Known rows, with every way that one mark hangs from another:
leme[rubeb[nugavuk[teto]]]: [ 0.09  1.39 -1.11 -1.57  0.79  0.17  2.63  0.70  0.17  0.16  0.75 -2.25
  0.08 -0.45 -0.18  1.09 -0.89 -0.11  0.49 -1.66 -0.68 -1.75 -0.88  0.64]
bolu[dobo teto]: [-2.67  0.45  0.37 -1.22 -0.77  0.63  0.90 -0.34  0.29 -0.39 -0.51  1.80
  0.01  0.16 -0.01 -0.81 -1.92 -0.40  0.38 -0.79  1.90  0.18  1.55 -1.95]
leme[rubeb[dipo nugavuk]]: [ 1.08  1.56 -0.66 -0.88  0.77 -0.43  2.92 -0.90  0.51  0.28 -0.79 -3.45
 -0.24 -0.80  0.32  0.46 -0.69  0.26 -0.20 -1.35  0.29 -0.74 -0.48  0.47]
leme[rubeb[dipo nugavuk[dobo[lenu]]]]: [ 4.03  1.22 -0.40 -0.22  0.60  0.17  0.87  0.03 -0.06 -0.25 -1.50 -3.81
 -0.50 -0.19  0.04  1.24 -1.66  1.20 -0.58 -2.06 -0.77 -1.40 -0.45  1.17]
dipo[rubeb[nugavuk[teto[bolu lenu]]]]: [-1.23  1.63 -1.34 -0.24  1.40  0.58  3.12  0.87 -1.39 -1.66 -0.10 -2.15
  1.00 -1.72  0.81 -0.89 -0.80  1.74 -0.56  0.40 -1.45 -2.02 -1.70  0.76]
lenu[teto[bolu nugavuk]]: [-2.65 -0.03 -1.00  0.17 -0.02 -0.64  2.54 -0.07 -1.27 -0.71 -0.16  1.40
 -0.14 -1.64  0.41  0.33  0.06  2.39 -0.83  0.23  0.95 -1.36 -1.25 -0.57]
leme[rubeb[nugavuk]]: [ 0.07  1.05 -0.79 -1.65  0.62 -0.09  1.83 -1.03  0.10  0.15 -0.04 -1.67
  0.78 -0.76  0.30  1.02 -0.34 -0.44 -0.28 -1.18 -0.47 -0.84 -0.78  0.84]
dobo[bolu lenu[teto[nugavuk]]]: [-1.26 -1.49  0.54 -1.46 -0.43 -0.64 -0.12  0.47 -1.94 -1.60 -0.92  1.60
 -0.47 -1.26 -0.08  1.18 -0.09  2.43  0.09 -0.31 -0.27 -1.69 -1.32 -0.67]
rubeb[dipo leme]: [ 1.25  1.02  0.26 -0.27  0.35 -0.47  2.11  0.73  0.84  0.07 -0.44 -3.33
 -1.47  0.07 -0.41 -0.97 -0.50  1.61  0.33 -0.11 -0.58 -0.53 -0.52 -0.98]
leme[rubeb[dipo]]: [ 0.00  1.28 -0.14  0.47 -0.04 -0.38  1.52  0.09  0.49  0.44 -1.10 -2.72
  0.38 -0.22  0.19  0.59 -0.54  0.10 -0.13 -0.91 -0.14 -0.36  0.01 -0.16]
rubeb[dipo leme nugavuk[dobo]]: [ 4.75  1.74 -0.81 -0.81  1.02 -0.19  4.11  0.49  0.54  0.06 -0.02 -4.09
 -2.67  0.11 -0.45 -0.56 -0.97  2.49 -0.17 -1.27 -0.50 -1.35 -0.89  0.05]
leme[rubeb[dipo nugavuk[dobo[bolu]]]]: [ 3.49  1.08 -0.71 -1.45  0.49  0.00  4.93  0.16 -1.18 -0.11 -1.54 -3.11
 -0.21 -0.19  0.02  1.13 -0.56  2.20 -0.74 -2.05 -0.03 -1.31 -0.06  1.03]
leme[rubeb[dipo nugavuk[teto]]]: [ 1.06  1.93 -0.97 -0.91  0.91 -0.16  3.80  0.90  0.60  0.29 -0.18 -4.05
 -0.87 -0.51 -0.25  0.47 -1.18  0.68  0.68 -1.80  0.08 -1.73 -0.64  0.09]
dipo[rubeb[nugavuk[dobo[bolu] teto]]]: [ 3.46  1.03 -1.06 -0.72  0.46  0.71  5.07  2.24 -1.63 -1.41  0.52 -0.81
 -0.25  0.17 -0.38  0.33 -0.74  1.96  0.08 -1.88 -1.73 -2.06 -0.48  0.65]
dipo[rubeb[nugavuk[dobo]]]: [ 3.65  1.47 -1.24  0.57  0.52  0.36  2.91  0.18 -0.10 -0.88  0.77 -0.67
 -0.23  0.01  0.10  0.15 -0.68  0.51 -0.69 -1.35 -1.55 -0.99 -0.57  0.83]
rubeb[dipo leme nugavuk[teto]]: [ 2.08  1.72 -0.59 -1.66  1.28 -0.31  4.37  1.57  0.84 -0.03  0.49 -4.70
 -2.89 -0.30 -0.78 -1.07 -1.17  2.13  1.17 -1.07 -0.40 -1.80 -1.20 -0.81]
dipo[rubeb[leme nugavuk]]: [ 1.40  1.71 -0.52 -1.33  0.86 -0.08  3.37  0.01  0.57 -1.02  0.99 -2.15
 -0.41 -0.62 -0.04 -0.86 -0.52  0.62  0.02 -0.52 -2.65 -1.23 -1.58 -0.29]
lenu[teto]: [-1.35 -0.61 -0.25 -0.07 -0.11 -0.94 -0.16 -0.79  0.00  0.00  0.23  1.11
 -0.57 -0.01 -0.17  0.19  0.14  0.80  0.36 -0.46  0.45 -0.79 -0.79 -1.74]
dipo[rubeb[leme nugavuk[teto]]]: [ 1.22  1.98 -0.82 -1.34  1.01  0.17  4.20  1.78  0.60 -1.07  1.61 -2.69
 -0.99 -0.31 -0.47 -0.83 -1.03  0.90  0.89 -1.04 -2.84 -2.07 -1.79 -0.49]
teto[bolu[dobo] nugavuk]: [-2.79  0.67 -0.75 -1.06 -0.21  0.56  3.24  0.79 -1.22 -0.88 -0.91  1.18
  0.51 -1.72  0.73 -0.61 -0.85  0.58 -1.68  0.34  1.82 -0.49 -0.28  0.09]
dipo[rubeb[nugavuk]]: [ 1.10  1.15 -0.75 -0.28  0.65  0.07  2.38 -0.45  0.14 -1.02  0.59 -0.66
  0.42 -0.74  0.32 -0.39 -0.35 -0.23 -0.19 -0.65 -1.29 -0.58 -0.71  0.35]
dipo[rubeb[leme nugavuk[dobo teto]]]: [ 3.88  2.34 -1.36 -0.53  0.89  0.52  4.77  2.42  0.37 -0.95  1.80 -2.64
 -1.47  0.37 -0.73 -0.19 -1.31  1.72  0.40 -1.74 -3.06 -2.51 -1.50  0.12]
lenu[teto[nugavuk]]: [-1.68 -0.07 -0.78 -0.27 -0.26 -1.02  1.09 -0.10 -0.10 -0.44  0.92  1.62
 -1.23 -1.08  0.02  0.84  0.06  1.02  0.10 -0.44  0.63 -1.20 -1.30 -0.85]
leme[rubeb[dipo nugavuk[dobo]]]: [ 3.72  1.88 -1.20 -0.08  0.67 -0.10  3.57 -0.18  0.30  0.39 -0.69 -3.43
 -0.73 -0.13  0.10  1.04 -1.05  1.04 -0.69 -2.00  0.07 -1.11 -0.28  0.98]

Rows:
[ 2.00  1.14 -0.77 -0.60  1.07 -0.14  3.47  1.04  0.43  0.08  0.17 -3.12
 -2.18 -0.37 -0.43 -0.60 -0.92  1.21  0.93 -1.14  0.92 -1.22 -0.35 -0.22] : rubeb[dipo nugavuk[teto]]
[ 1.29  1.27 -0.71 -2.41  1.13  0.05  3.19  1.34  0.47 -0.21  1.31 -2.81
 -1.95 -0.24 -0.78 -0.58 -0.90  1.36  1.01 -0.87 -1.24 -1.85 -1.54 -0.44] : rubeb[leme nugavuk[teto]]
[ 2.79 -0.64  0.44 -0.48 -0.18  0.95  0.17  2.97 -2.08 -1.02 -0.91 -0.61
 -0.42  0.78 -0.77  0.99 -1.00  2.49  0.29 -1.13 -1.31 -1.81  0.12  0.61] : nugavuk[dobo[bolu lenu] teto]
[-3.00  0.80 -0.19 -0.63 -0.27  0.17  0.29 -0.19 -0.22 -1.09  0.39  0.71
 -0.54 -1.79  0.64  0.68 -1.11  1.24  0.33  0.44  0.46 -0.70 -0.02  0.21] : bolu[teto[lenu nugavuk]]
[ 2.22  1.38 -0.27 -1.66  1.12 -0.53  3.54 -0.18  0.79 -0.05 -0.28 -4.06
 -2.12 -0.56 -0.30 -1.08 -0.64  1.77  0.29 -0.50 -0.29 -0.94 -0.96 -0.58] : rubeb[dipo leme nugavuk]
[ 0.73 -0.47 -0.78 -0.78 -0.60 -0.59  3.15  0.89 -1.86 -0.85  0.20  2.01
 -1.21 -0.48 -0.22  1.51  0.15  2.99 -0.49 -1.21  0.39 -1.87 -0.99 -0.34] : lenu[teto[nugavuk[dobo[bolu]]]]
[ 0.63 -0.74 -0.24  1.21 -0.01  0.00 -0.94  0.10 -1.70 -0.84 -1.50  0.62
  0.18  0.08 -0.02  0.41 -0.88  2.93 -1.02 -0.52 -0.39 -1.65 -0.62 -0.51] : nugavuk[dobo[lenu[teto[bolu]]]]
[ 0.14  2.15 -1.11 -0.76  1.27  0.53  5.62  1.78 -0.49 -1.32  0.55 -2.87
  0.09 -0.86 -0.14 -1.34 -1.07  2.23 -0.13 -0.35 -2.50 -2.29 -1.66 -0.24] : dipo[rubeb[leme nugavuk[teto[bolu]]]]
[-4.10  1.03 -0.18 -1.91 -0.54  0.47  0.74 -0.08 -0.30 -1.23 -0.14  1.60
 -0.34 -1.78  0.76 -0.09 -1.80  0.32 -0.10 -0.02  1.75 -0.47  0.09 -0.93] : bolu[dobo teto[lenu nugavuk]]
[-3.85 -0.36 -0.46 -0.81 -0.24 -0.25  1.49 -0.70 -1.11 -0.44 -1.35  1.87
  0.46 -0.51  0.34 -1.19 -0.64  1.07 -1.00 -0.22  2.02 -0.74 -0.43 -2.32] : lenu[teto[bolu[dobo]]]
[ 5.21  1.13  0.01 -0.92  0.97  0.10  1.44  0.67  0.20 -0.60 -0.95 -4.47
 -2.41  0.05 -0.56 -0.41 -1.51  2.78 -0.11 -1.22 -1.38 -1.61 -0.95  0.39] : rubeb[dipo leme nugavuk[dobo[lenu]]]
[ 3.58  1.54 -1.25 -1.64  0.99  0.37  3.75  2.01  0.23 -0.14  1.54 -2.72
 -2.47  0.42 -0.98  0.07 -1.13  2.10  0.53 -1.57 -1.44 -2.27 -1.30  0.20] : rubeb[leme nugavuk[dobo teto]]
[ 1.66 -1.66  0.51 -0.43 -0.39 -0.18 -0.89  0.45 -2.00 -1.06 -1.38  1.09
 -0.48  0.58 -0.51  1.02 -0.42  2.91 -0.11 -1.18 -0.74 -1.58 -0.59 -0.84] : nugavuk[dobo[bolu lenu[teto]]]
[ 1.43  0.77 -1.08  1.30  0.27  0.89  2.78  2.40 -1.25 -0.16 -0.13 -0.65
 -0.03  0.43 -0.29  0.11 -0.80  2.43 -0.60 -0.60 -0.12 -1.45  0.18  0.75] : nugavuk[dobo teto[bolu]]
[ 0.78  1.13 -0.70  0.65 -0.77  0.55  2.46  0.75 -0.06 -0.52  0.95  1.54
 -1.31 -0.31 -0.12  1.32 -1.39  1.66  0.02 -1.03  0.61 -0.70  0.98  0.26] : bolu[teto[nugavuk[dobo]]]
[ 0.02  0.81 -1.16  0.80  0.59  0.82  1.27  2.07 -1.75 -0.52 -0.46 -1.47
  0.16 -0.34  0.26  0.08 -0.76  2.85 -0.82  0.20 -0.39 -1.81 -0.71  1.13] : nugavuk[dobo teto[bolu lenu]]
[-2.59  0.63 -0.77 -0.21  0.45  0.18  1.26  0.32 -1.67 -1.11 -0.62 -0.47
  0.68 -2.42  1.14  0.16  0.04  1.96 -1.44  1.57  0.20 -1.00 -1.36  1.48] : teto[bolu lenu nugavuk]
[-0.13  0.97 -1.32  0.44  0.31  0.46  1.77  0.98 -1.96 -1.03 -0.49 -0.43
  0.19 -1.74  0.98  0.70 -0.25  2.73 -1.95  0.76 -0.02 -1.27 -1.19  2.14] : teto[bolu lenu nugavuk[dobo]]
[-3.15  0.93 -0.14 -1.37 -0.93  0.55  2.27  0.21  0.20 -0.85  0.16  2.36
 -0.66 -1.00  0.19 -0.09 -1.90 -0.16  0.07 -0.73  2.11 -0.12  1.01 -1.33] : bolu[dobo teto[nugavuk]]
[ 4.70  2.03 -1.15 -0.94  1.11  0.01  4.91  2.19  0.62  0.10  0.71 -4.58
 -3.37  0.37 -1.01 -0.56 -1.44  2.92  0.64 -1.76 -0.63 -2.22 -1.03 -0.19] : rubeb[dipo leme nugavuk[dobo teto]]
[-1.07 -1.97  1.01 -1.23 -0.26 -0.51 -1.57 -0.15 -1.81 -1.18 -1.51  1.09
  0.11 -0.16 -0.27  0.43 -0.10  2.19  0.37 -0.52 -0.53 -1.29 -0.70 -1.39] : dobo[bolu lenu[teto]]
[-2.31 -1.10  0.57 -1.31 -0.43 -0.38 -2.35 -0.39 -0.35 -0.82 -1.22  1.60
 -0.26 -0.07 -0.16 -0.45 -1.25 -0.05 -0.04 -0.85  0.85 -0.91 -0.72 -2.34] : bolu[dobo[lenu[teto]]]
[-1.97 -0.41  0.54 -0.74 -0.08  0.96 -0.87  0.26 -1.50 -1.08 -2.49  0.32
  1.42 -0.60  0.48 -1.05 -1.45  0.39 -1.36  0.37  0.75 -0.29  0.13 -0.29] : teto[bolu[dobo[lenu]]]
[ 2.37 -0.04 -0.37 -0.50 -0.14  0.68  2.78  2.69 -1.72 -0.42  0.00 -0.16
 -0.60  0.86 -0.73  0.75 -0.39  2.31  0.29 -1.16 -0.35 -1.41  0.17  0.31] : nugavuk[dobo[bolu] teto]
[ 1.39  0.75 -0.96  0.32  0.36  0.47 -0.11  2.10 -0.63 -0.26  0.60 -1.32
 -0.87  0.18 -0.14  0.58 -0.81  1.65  0.14 -0.45 -0.66 -1.59 -0.85  0.97] : nugavuk[dobo teto[lenu]]
[-2.33  0.02  0.07 -1.05 -0.25  0.83  0.51  1.03 -1.59 -1.51 -1.90  0.81
  0.82 -1.71  0.67 -0.41 -1.41  0.72 -1.67  0.42  1.00 -0.76 -0.44  0.29] : teto[bolu[dobo[lenu]] nugavuk]
[ 0.97  1.82 -0.63 -2.11  1.61 -0.34  2.89  1.26  0.41 -0.43  0.22 -5.39
 -2.53 -1.08 -0.32 -1.10 -1.07  2.51  0.93 -0.25 -0.79 -2.19 -2.09 -0.37] : rubeb[dipo leme nugavuk[teto[lenu]]]
[ 3.46  2.28 -1.58 -0.17  0.77  0.15  4.40  1.59  0.40  0.41  0.09 -4.02
 -1.40  0.18 -0.40  1.11 -1.53  1.39  0.17 -2.53 -0.10 -2.03 -0.38  1.00] : leme[rubeb[dipo nugavuk[dobo teto]]]
[-2.23 -0.66 -0.19  0.25 -0.02 -0.42 -0.13  0.03 -1.56 -1.39 -1.03  1.04
  0.04 -1.74  0.38  0.53 -0.54  2.55 -0.83  0.34  0.05 -1.69 -1.33 -0.31] : dobo[lenu[teto[bolu nugavuk]]]
[ 4.57  1.19 -0.97  0.14  0.79 -0.10  3.15  0.01  0.16  0.08 -0.33 -2.56
 -2.03  0.02 -0.17 -0.14 -0.77  1.68 -0.39 -1.36  0.88 -0.79  0.03  0.58] : rubeb[dipo nugavuk[dobo]]
[-0.21  1.96 -1.29 -0.39  1.14  0.19  5.21  0.91 -0.60  0.05 -1.20 -4.26
  0.21 -1.08  0.16 -0.07 -1.20  1.85 -0.27 -1.15  0.47 -1.93 -0.49  0.57] : leme[rubeb[dipo nugavuk[teto[bolu]]]]
[ 4.61  0.99 -0.26 -2.17  0.82 -0.07  5.49  0.84 -0.98 -0.56 -1.02 -3.63
 -2.28  0.03 -0.54 -0.45 -0.47  3.65 -0.23 -1.33 -0.58 -1.48 -0.61 -0.03] : rubeb[dipo leme nugavuk[dobo[bolu]]]
[ 0.99  1.88 -0.86 -1.08  1.51  0.06  5.90  1.51 -0.33 -0.27 -0.51 -4.82
 -1.78 -0.80 -0.39 -1.59 -1.15  3.28  0.21 -0.31 -0.21 -2.00 -1.04 -0.39] : rubeb[dipo leme nugavuk[teto[bolu]]]
[-2.74  0.99 -1.17 -2.61  1.21  0.79  2.55  0.60 -1.57 -0.97 -0.92 -1.41
  0.08 -1.62  0.64 -1.46 -1.36  1.14 -0.81  0.13  1.48 -1.62 -1.25  0.05] : rubeb[nugavuk[teto[bolu[dobo] lenu]]]
[ 3.91  2.02 -1.04 -0.53  0.70  0.23  3.90  0.76  0.38 -1.00  1.17 -2.20
 -0.82  0.12 -0.23 -0.29 -0.94  1.40 -0.44 -1.27 -2.85 -1.58 -1.43  0.29] : dipo[rubeb[leme nugavuk[dobo]]]
[ 0.15  2.13 -0.90 -1.72  1.40  0.15  2.61  1.51  0.17 -1.44  1.33 -3.50
 -0.78 -1.13  0.04 -0.83 -0.98  1.33  0.62 -0.28 -3.18 -2.41 -2.63  0.02] : dipo[rubeb[leme nugavuk[teto[lenu]]]]
[ 2.13  0.07 -0.56 -0.77 -0.45  0.34  3.46  1.70 -1.87 -0.90 -0.12  0.81
 -0.59 -0.51  0.00  1.47  0.11  2.30 -0.88 -0.65 -0.03 -1.01 -0.20  1.23] : teto[nugavuk[dobo[bolu]]]
[ 2.96 -1.02  0.79 -0.38 -0.35  0.70 -0.66  1.28 -2.13 -1.05 -1.63 -0.04
  0.30  0.57 -0.25  0.86 -0.48  2.17 -0.51 -0.68 -1.11 -0.84  0.32  0.82] : nugavuk[dobo[bolu lenu]]
[-1.21 -0.58  1.15 -1.27 -0.83  0.63  0.73  0.70 -1.62 -1.83 -1.07  1.48
 -0.06 -1.18  0.00  1.06 -1.27  2.23  0.52 -0.27 -0.09 -0.78  0.85  0.01] : dobo[bolu[teto[nugavuk]] lenu]
[ 3.71  1.31 -0.48 -1.85  0.56  0.39  5.28  1.07 -1.25 -1.49  0.25 -1.85
 -0.30  0.02 -0.28 -0.13 -0.46  2.54 -0.54 -1.21 -3.00 -1.75 -1.20  0.19] : dipo[rubeb[leme nugavuk[dobo[bolu]]]]
